What can hang from each mark
Z946: Z246 Z384 Z958
Z431: Z384
Z82: Z246
Z744: Z82
Z246: Z946
Z958: Z615 Z946
Z634: Z360
Z384: Z431 Z946
Z360: Z615 Z634
Z615: Z634

Known rows, with every way that one mark hangs from another
(Z384 Z431 (Z946 (Z958 Z615))): [ 0.91 -0.09  0.16  0.01 -0.04  0.68 -0.40 -0.15  0.09  0.24 -0.51  1.04
  0.36 -0.31 -0.26 -0.46  1.10  2.37  0.11  0.42  0.26 -0.73]
(Z82 (Z246 (Z946 (Z384 Z431) (Z958 Z615)))): [ 0.29 -1.38 -0.51 -0.33 -0.01 -0.02 -0.50 -1.15 -0.01  0.05 -0.72  2.03
  0.41  0.10 -0.46  0.11  0.20  5.25 -0.27  0.74 -0.19  0.14]
(Z384 (Z946 Z246)): [ 0.82  0.25  0.73  0.13 -0.48  0.65  0.05  0.18  0.08  0.77  0.99 -0.54
 -0.39 -0.79 -0.19 -0.10 -0.78 -2.14  0.22  0.04 -1.38 -0.34]
(Z615 Z634): [-0.54  0.80  0.11  0.25 -0.36 -0.28  0.04  0.63 -0.11  0.43  0.97 -0.92
 -0.59 -0.32  0.88 -0.31 -0.06 -5.93  0.02 -0.25 -0.38  0.47]
(Z431 (Z384 (Z946 Z246 Z958))): [ 1.46 -0.19  0.66  0.45 -0.29  0.71  1.01 -0.29  0.36  0.48  0.02  0.17
  0.13 -0.21  0.26  0.27 -0.66  3.64 -0.43  0.23 -0.90 -1.36]
(Z744 (Z82 Z246)): [ 0.42 -0.59 -0.32  0.04 -0.60  1.95 -0.28 -2.49  0.42  1.84  1.25  0.44
 -0.70 -1.58  0.09  0.26 -0.55 -8.42  0.46  0.76 -1.40 -0.12]
(Z384 Z431 (Z946 Z246 Z958)): [ 0.81 -0.18  0.65  0.06 -0.50  1.13  0.14 -0.23  0.24  0.47 -0.02 -0.46
  0.48 -0.70 -0.34 -0.05 -0.18  2.91  0.54  0.17 -0.81 -0.87]
(Z946 Z246 (Z384 Z431) (Z958 Z615)): [ 0.26 -0.28  0.12 -0.18  0.13  0.79  0.30 -0.11  0.13  0.12 -0.72 -0.38
  0.54  0.08 -0.99  0.78 -0.65  1.82  0.14  0.01 -0.04 -0.41]
(Z384 Z431 Z946): [ 0.89  0.24  0.55 -0.17 -0.57  1.19 -1.83 -0.03 -0.09  0.82  1.06 -0.09
  0.16 -0.69  0.25 -0.52  1.04  2.16  0.30  0.37 -1.23  0.00]
(Z384 Z946): [ 1.05  0.46  0.42 -0.08 -0.48  0.73 -0.82  0.20 -0.14  0.86  1.06 -0.05
 -0.56 -0.69  0.09 -0.58  0.35 -2.04 -0.07  0.18 -1.44 -0.09]
(Z246 (Z946 (Z384 Z431) (Z958 (Z615 (Z634 Z360))))): [-1.89 -0.11 -0.46  0.03  0.57 -1.34 -0.61  0.39 -0.33 -1.01 -0.19  1.31
  0.57  1.26  0.70 -0.42  1.11  6.61 -0.43 -0.22  2.18  0.87]
(Z384 Z431): [ 0.28  0.51  0.32 -0.12 -0.64  0.82 -1.27  0.19 -0.13  0.82  0.96 -0.68
 -0.08 -0.41  0.05 -0.17  0.36 -2.38  0.50  0.29 -1.42  0.21]
(Z431 (Z384 (Z946 Z246 (Z958 Z615)))): [ 1.39 -0.29  0.46  0.57  0.18  0.22  1.35 -0.23  0.44  0.13 -0.59  1.16
  0.19  0.00  0.08  0.45 -0.43  2.96 -0.52  0.34  0.23 -1.50]
(Z431 Z384): [ 0.87  0.52  0.35  0.24 -0.39  0.41 -0.38  0.11 -0.01  0.77  0.98  0.00
 -0.43  0.01  0.61  0.19 -0.07 -1.77 -0.48  0.36 -1.51 -0.31]
(Z958 Z946): [ 0.25  0.72 -0.28 -0.38 -0.34 -0.14 -0.31  0.53 -0.14 -0.21  0.11 -1.58
 -0.77  0.00 -0.60 -0.27  0.02 -6.46  0.09 -0.17 -1.49  0.12]
(Z958 Z615 (Z946 Z384)): [ 0.36  0.36 -0.60 -0.67  0.36 -0.10 -0.67  0.37 -0.24 -0.61 -0.46 -0.89
 -0.45  0.47 -1.02  0.17  0.21 -3.14 -0.45 -0.26 -0.55  0.30]
(Z958 (Z615 (Z634 Z360)) (Z946 Z246 (Z384 Z431))): [-2.24  0.15 -0.26 -0.18  0.66 -0.80 -0.59  0.60 -0.07 -1.49 -0.31 -1.52
  0.69  0.56  0.35  0.69  0.63  1.97  0.19 -0.75  2.07  1.05]
(Z360 Z615 Z634): [ 0.23  0.79 -0.16 -0.03  0.98 -1.36 -0.18  0.72 -0.83  0.02  0.73 -0.69
 -1.10 -0.19  2.21 -0.32 -0.03 -6.21  0.40 -0.64  0.65  2.37]
(Z634 (Z360 Z615)): [-0.80  0.83 -0.04  0.01  0.70 -0.90 -0.15  0.78 -0.60  0.39  0.98 -0.50
 -0.92 -0.06  1.30 -0.30  0.37 -5.89  0.26 -0.45  0.70  2.28]
(Z744 (Z82 (Z246 (Z946 (Z384 Z431) (Z958 Z615))))): [ 0.53 -1.59 -0.83 -0.29 -0.02  1.39 -0.95 -3.06  0.38  0.61 -0.10  2.45
  0.42 -0.22 -0.59  0.23  0.10  3.47  0.02  0.97  0.11 -0.42]
(Z946 Z246 Z958): [ 0.32  0.30  0.25  0.23 -0.39  0.24  1.72  0.27  0.13  0.58 -0.21 -1.08
 -0.50 -0.33 -0.72  0.24 -1.61 -5.45  0.34 -0.13 -1.18 -0.64]
(Z246 (Z946 (Z958 Z615))): [ 0.47  0.14 -0.38  0.16 -0.05 -1.26  0.82  0.28 -0.14 -0.17 -0.43  1.60
 -0.65  0.78 -0.69 -0.68 -0.47 -2.66 -0.25  0.23 -0.13 -0.51]

Rows
[ 0.48 -0.21  0.41  0.79  0.34 -0.34  1.62 -0.04  0.48 -0.31 -0.53  0.94
  0.41  0.05  1.03  0.35 -0.12  3.41 -0.60  0.00  1.45 -1.21] : (Z431 (Z384 (Z946 Z246 (Z958 (Z615 Z634)))))
[-0.73  0.67 -0.56  0.01  0.26 -1.25  0.27  0.77  0.01 -1.01 -0.37 -0.89
 -0.50  0.22  0.18 -0.21  0.48 -6.64 -0.03 -0.43  0.91  0.29] : (Z958 (Z615 Z634) Z946)
[ 0.81  0.04  0.85  0.04 -0.60  1.10 -0.98 -0.06  0.15  0.65  1.05 -0.60
  0.34 -0.86 -0.02  0.01 -0.08  1.92  0.65  0.24 -1.16 -0.29] : (Z384 Z431 (Z946 Z246))
[ 0.35 -1.27 -0.33 -0.44 -0.44  0.49 -0.80 -1.21 -0.09  0.41 -0.11  1.00
  0.36 -0.13 -0.27  0.01 -0.01  5.97 -0.20  0.66 -1.34  0.25] : (Z82 (Z246 (Z946 (Z384 Z431) Z958)))
[-1.50  0.10  0.21  0.67  0.59 -0.96  1.81  0.54  0.14 -0.39 -0.42  0.48
  0.02 -0.13  0.75 -0.12  0.13 -0.75 -0.01 -0.46  2.41 -0.05] : (Z384 (Z946 Z246 (Z958 (Z615 (Z634 Z360)))))
[-0.62 -0.21  0.03  0.11  0.27  0.16  0.56  0.13  0.19 -0.39 -0.69 -0.62
  0.74  0.14  0.02  0.72 -0.39  2.32  0.09 -0.33  1.20 -0.09] : (Z946 Z246 (Z384 Z431) (Z958 (Z615 Z634)))
[-1.94  0.12 -0.17  0.29  0.74 -0.79  1.71  0.61 -0.05 -0.47 -0.55 -0.38
  0.04  0.40  0.30  0.55 -0.50 -1.13 -0.28 -0.76  2.04  0.53] : (Z946 Z246 Z384 (Z958 (Z615 (Z634 Z360))))
[-0.15 -0.23  0.38  0.47  0.09 -0.02  0.68  0.09  0.39 -0.33 -0.51  0.28
  0.73 -0.44  0.45  0.02  0.28  2.88  0.31 -0.04  1.56 -0.70] : (Z384 Z431 (Z946 Z246 (Z958 (Z615 Z634))))
[-0.68 -1.32 -0.60 -0.05  0.15 -0.65 -0.30 -0.94  0.05 -0.41 -0.64  1.75
  0.61  0.12  0.51  0.03  0.50  5.85 -0.33  0.41  1.03  0.42] : (Z82 (Z246 (Z946 (Z384 Z431) (Z958 (Z615 Z634)))))
[ 0.54 -0.18 -0.12 -0.47 -0.37  0.24 -1.25 -0.18 -0.29 -0.03  0.12  0.39
  0.27  0.78 -0.61 -0.40  0.05  6.18 -0.28  0.20 -1.25  0.03] : (Z246 (Z946 (Z384 Z431) Z958))
[ 0.13 -0.06 -0.14 -0.59  0.20  0.30 -0.90  0.15  0.08 -0.80 -0.48 -1.46
  0.46  0.26 -1.18  0.78 -0.21  0.87  0.31 -0.23 -0.22  0.11] : (Z958 Z615 (Z946 Z246 (Z384 Z431)))
[-1.96  0.38 -0.51  0.51  0.45 -2.34  1.14  0.74 -0.24 -0.86 -0.23  1.58
 -0.42  1.11  0.77 -0.83  0.38 -1.46 -0.34 -0.30  2.19  0.50] : (Z246 (Z946 (Z958 (Z615 (Z634 Z360)))))
[-1.59 -0.08  0.34  0.60  0.41 -0.50  0.83  0.33  0.21 -0.52 -0.39  0.45
  0.76 -0.17  0.97 -0.04  0.83  3.34  0.34 -0.29  2.62 -0.04] : (Z384 Z431 (Z946 Z246 (Z958 (Z615 (Z634 Z360)))))
[ 0.46 -0.32 -0.33 -0.37  0.11 -0.22 -0.94 -0.14 -0.21 -0.28 -0.45  1.34
  0.34  1.03 -0.78 -0.30  0.28  5.41 -0.37  0.29 -0.12 -0.14] : (Z246 (Z946 (Z384 Z431) (Z958 Z615)))
[-2.18  0.79 -0.64  0.13  0.56 -1.78  0.31  1.05 -0.18 -1.20 -0.20 -0.63
 -0.47  0.50  0.73 -0.28  1.02 -6.10 -0.02 -0.60  1.96  0.95] : (Z958 (Z615 (Z634 Z360)) Z946)
[ 0.23  0.16  0.06  0.34  0.02 -0.25  2.10  0.35  0.21  0.27 -0.77 -0.09
 -0.45 -0.12 -0.88  0.38 -1.39 -6.27  0.31 -0.05  0.00 -0.77] : (Z946 Z246 (Z958 Z615))
[ 0.91  0.01  0.52  0.16 -0.38  0.62  1.16  0.03  0.20  0.59 -0.09 -0.42
 -0.26 -0.61 -0.52 -0.12 -0.91 -1.08  0.11 -0.01 -0.99 -0.89] : (Z384 (Z946 Z246 Z958))
[ 0.10  0.03  0.07 -0.67 -0.26  0.78 -1.22  0.11 -0.01 -0.53  0.07 -2.42
  0.39  0.03 -0.98  0.66 -0.38  1.48  0.34 -0.28 -1.35  0.25] : (Z958 (Z946 Z246 (Z384 Z431)))
[ 0.30  0.27 -0.24 -0.88 -0.26  0.86 -2.08  0.10 -0.21 -0.34  0.14 -1.88
  0.21  0.22 -0.67  0.13  0.71  1.64 -0.03 -0.12 -1.47  0.53] : (Z958 (Z946 (Z384 Z431)))
[ 0.62  0.04 -0.25 -0.40 -0.24 -0.25 -0.26  0.10 -0.35  0.05  0.07  0.37
 -0.46  0.83 -0.76 -0.51 -0.66  2.12 -0.65  0.00 -1.47 -0.03] : (Z246 (Z946 Z384 Z958))
